Known rows, with every step that occurs
pasud > simum > nuliruk > pezi > rafid: |   50 |  195 |  104 |  -58 | -147 |  -16 | -104 |  153 |   69 |  116 |  -37 |  313 | -103 |  -32 |  115 |   60 |   18 |  -53 | -236 | -112 |
nuliruk > simum: |   16 | -235 |  -91 |  -32 |  396 |   96 |  282 |  -35 |  -31 |   27 |  -32 | -121 |  -23 |    1 | -116 |   -7 | -262 |    9 |   77 |  124 |
tufip > melo > pasud > simum > nuliruk > pezi: | -101 |  -79 | -464 | -147 |  188 |  -19 |  -87 |  -70 |  127 |  -10 | -333 |  672 |  -44 |  465 | -409 |   55 |  121 |  -34 |    2 |  -17 |
nuliruk > pezi: |   86 |   48 |  290 |   14 |   62 |   62 |   94 |  202 |  -32 |  -97 |  -49 | -117 |  147 |  -50 |   84 |    7 |   19 |  -33 |  156 |  -16 |
pasud > simum > rafid > pezi: | -115 |   84 |  133 |  113 |  -69 |  -83 |   47 | -104 |  -32 |   36 |  677 | -162 |   72 |   -1 |  362 |   68 |   89 |  143 |   62 |   -5 |
tufip > melo > pasud > simum > rafid > gezo: | -107 |  138 | -234 |   90 |   79 | -156 |  -39 | -123 | -123 |  -44 |  127 |  124 |  -39 |  199 | -630 | -113 |  111 |   80 | -117 |  117 |
rafid > pezi > nuliruk: | -104 | -328 |    2 |  -11 | -151 |   26 |   85 | -163 |   31 |  -75 |  120 | -298 |   80 | -216 |  342 |    9 |   95 |  -18 |  192 |  -17 |
pezi > nuliruk > simum > rafid: |  -39 | -249 | -338 |   -2 |   60 |  143 |  288 |    1 |   10 |  -55 | -125 |  -98 |  -98 | -241 |   79 |  -47 | -122 |   88 |  140 |   24 |
simum > nuliruk > pezi > rafid > gezo: |  229 |  236 |  356 |    8 | -383 | -106 |  -92 |  228 |  -56 |   52 | -359 | -143 |  -26 | -293 | -274 |  -60 |   59 | -181 | -240 |  -97 |
pezi > rafid > gezo: |  144 |  187 |  489 |  134 | -193 |  -80 |  -23 |  107 | -186 |   12 |   53 | -468 |  -23 | -269 | -227 | -130 |  -66 | -117 | -264 |   88 |
nuliruk > simum > rafid > pezi: |    7 |  -36 | -110 |   75 |  -16 |   -2 |  241 |  -92 |  -45 |    8 |  236 | -265 |   74 |  -57 |  203 |   35 |  -87 |  108 |   64 |   82 |
melo > pasud > simum > rafid > pezi: |  -61 |   18 | -104 |  104 | -135 |  -84 | -106 | -158 |  -52 |  -33 |  445 |   36 |  152 |  278 |   81 |   59 |  102 |  118 |  109 |   13 |
tufip > simum: | -283 | -259 |  123 |   36 |  394 |   36 |  115 |  -71 |   54 |   45 |  217 | -231 |  -95 |  129 |   45 |  -39 |  -51 |  118 |   95 |  142 |
pasud > simum > nuliruk > pezi: |  -14 |  -38 |   42 | -107 |  153 |    8 |   31 |   95 |  120 |   95 |   -5 |  284 |  -22 |   93 |  -15 |  102 |   19 |  -36 |   85 | -129 |
gezo > nuliruk > pezi > rafid > simum: |  -33 |  291 |   49 |  -95 | -124 |   20 | -286 |  -68 |  -19 |   34 |   -4 |    4 |  -40 | -278 |  487 |  -40 |   -3 |  154 | -232 |  -86 |
tufip > simum > nuliruk > pezi: | -212 | -187 |   19 |  -83 |  161 |   22 |   62 |   33 |  184 |   80 | -233 |   66 | -101 |  153 |  -18 |   38 |   66 |   34 |  133 |  -28 |
simum > rafid: |   37 |   21 |  328 |  143 |  103 |   66 |  150 |  123 |  -90 |  -96 |  257 | -358 |  109 |   -6 |   20 |   -9 |  -39 |  -16 |  209 |   89 |
pezi > rafid > simum > nuliruk: |  -56 |   32 |  199 |  -32 |    1 |  -30 | -124 | -102 |  -25 |  143 |   73 |  -96 | -112 | -197 |  -96 |    2 | -106 |   -5 | -195 |   24 |
melo > pasud > simum: |  -48 | -198 |  -89 |   16 |  301 |   17 |  -50 |  -83 |  -29 |  -12 |  183 |  152 |   58 |  338 | -285 |   13 |  -73 |   26 |  104 |   53 |
simum > nuliruk > pezi: |  121 | -107 |  200 |  -67 |   66 |   58 |   70 |  180 |   90 |  -20 | -286 |   23 |  108 |   29 |  -87 |   74 |   -2 | -144 |  175 |  -79 |

Rows
|  -86 | -409 | -358 |  -89 |  -19 |   62 |  229 | -234 |   49 |   10 |  -80 | -105 |  -40 | -257 |  294 |    2 |  -67 |   68 |   49 |    3 | | rafid > pezi > nuliruk > simum
|  -71 | -160 |   18 |   81 | -336 |   30 |   87 | -100 |   10 | -111 |  229 | -344 |   92 | -248 |  390 |    9 |  157 |   26 |  219 |  -25 | | simum > rafid > pezi > nuliruk
|   -8 | -124 | -340 |  -25 |   64 |   48 |   81 | -225 |   67 |    9 |  105 | -185 |    2 |  -33 |  444 |   51 | -121 |   68 |  103 |   28 | | gezo > nuliruk > simum > rafid > pezi
|  111 |  272 |  190 |  -27 | -274 | -150 | -137 |  148 |  -21 |  165 | -105 |  148 | -143 | -262 | -180 |  -27 |   62 |  -53 | -374 | -143 | | pasud > simum > nuliruk > pezi > rafid > gezo
|  165 |  146 |  255 |  -24 | -233 |   32 |  -69 |  243 |   28 |    3 | -317 |   68 |   10 |  -80 |   14 |   29 |    7 | -184 | -100 |  -61 | | simum > nuliruk > pezi > rafid
|   61 |  -44 |   90 |  -90 |  138 |  121 |  -79 |   69 |   76 |  -89 | -135 |  -48 |  113 |   -7 |  329 |   23 |  -10 |  -31 |  187 |  -67 | | gezo > nuliruk > pezi
|  204 |  366 |  468 |   97 | -369 |  -95 |  -77 |  244 | -172 |  -27 | -127 | -279 |   45 | -356 | -106 | -124 |   59 |  -46 | -303 |  -35 | | nuliruk > pezi > rafid > gezo
|   19 | -133 | -309 |  -37 |  309 |  142 |  128 |  -66 |   43 |   -7 |  -55 | -122 |  -71 |   20 |  203 |   -1 | -229 |   39 |  143 |   56 | | gezo > nuliruk > simum > rafid
|  145 |  236 |  203 |   30 | -175 |  -20 |  -81 |  121 |  -31 |  -85 | -103 | -282 |   79 | -266 |   85 |  -73 |   97 |    0 |   64 | -115 | | simum > rafid > gezo > nuliruk > pezi
|  -31 |  172 | -411 | -100 | -103 |  -44 | -233 |  -16 |   68 |    9 | -347 |  744 | -142 |  369 | -299 |   19 |  118 |  -62 | -240 |  -12 | | tufip > melo > pasud > simum > nuliruk > pezi > rafid
|  -23 | -332 | -184 |  -70 |  277 |   12 |  -89 |  -90 |   84 |   66 |  -46 |  295 |    7 |  412 | -440 |   84 |  -81 | -110 |  160 |   -7 | | melo > pasud > simum > nuliruk
|  117 |  217 |  137 |  -44 | -139 |   95 | -211 |  142 |   20 |  -66 | -174 |   -1 |  -18 | -102 |  428 |  -16 |   -5 |  -71 |  -97 |  -59 | | gezo > nuliruk > pezi > rafid
|  158 |  208 |  -33 |  -30 | -360 | -156 | -291 |   97 |  -46 |   87 | -299 |  314 |  -48 |   32 | -451 |  -39 |   84 |  -90 | -343 | -133 | | melo > pasud > simum > nuliruk > pezi > rafid > gezo
| -173 |   51 | -311 |   55 |  227 |  -17 |  -18 | -108 |  -40 |  -85 |  167 |  321 |  -29 |  404 | -318 |  -27 |   73 |  102 |   60 |  150 | | tufip > melo > pasud > simum > rafid
|   39 |  -42 |  -66 |   68 |  235 |   89 |  297 |   55 |  -53 |  -11 |   60 | -173 |  -10 |  -44 |  -42 |  -11 | -207 |   67 |   97 |  111 | | nuliruk > simum > rafid
| -199 |   76 | -380 |   70 |  -34 | -112 |  -67 | -265 |  -27 |  -71 |  332 |  238 |   50 |  391 |  -52 |   19 |  185 |  142 |  -18 |  124 | | tufip > melo > pasud > simum > rafid > pezi
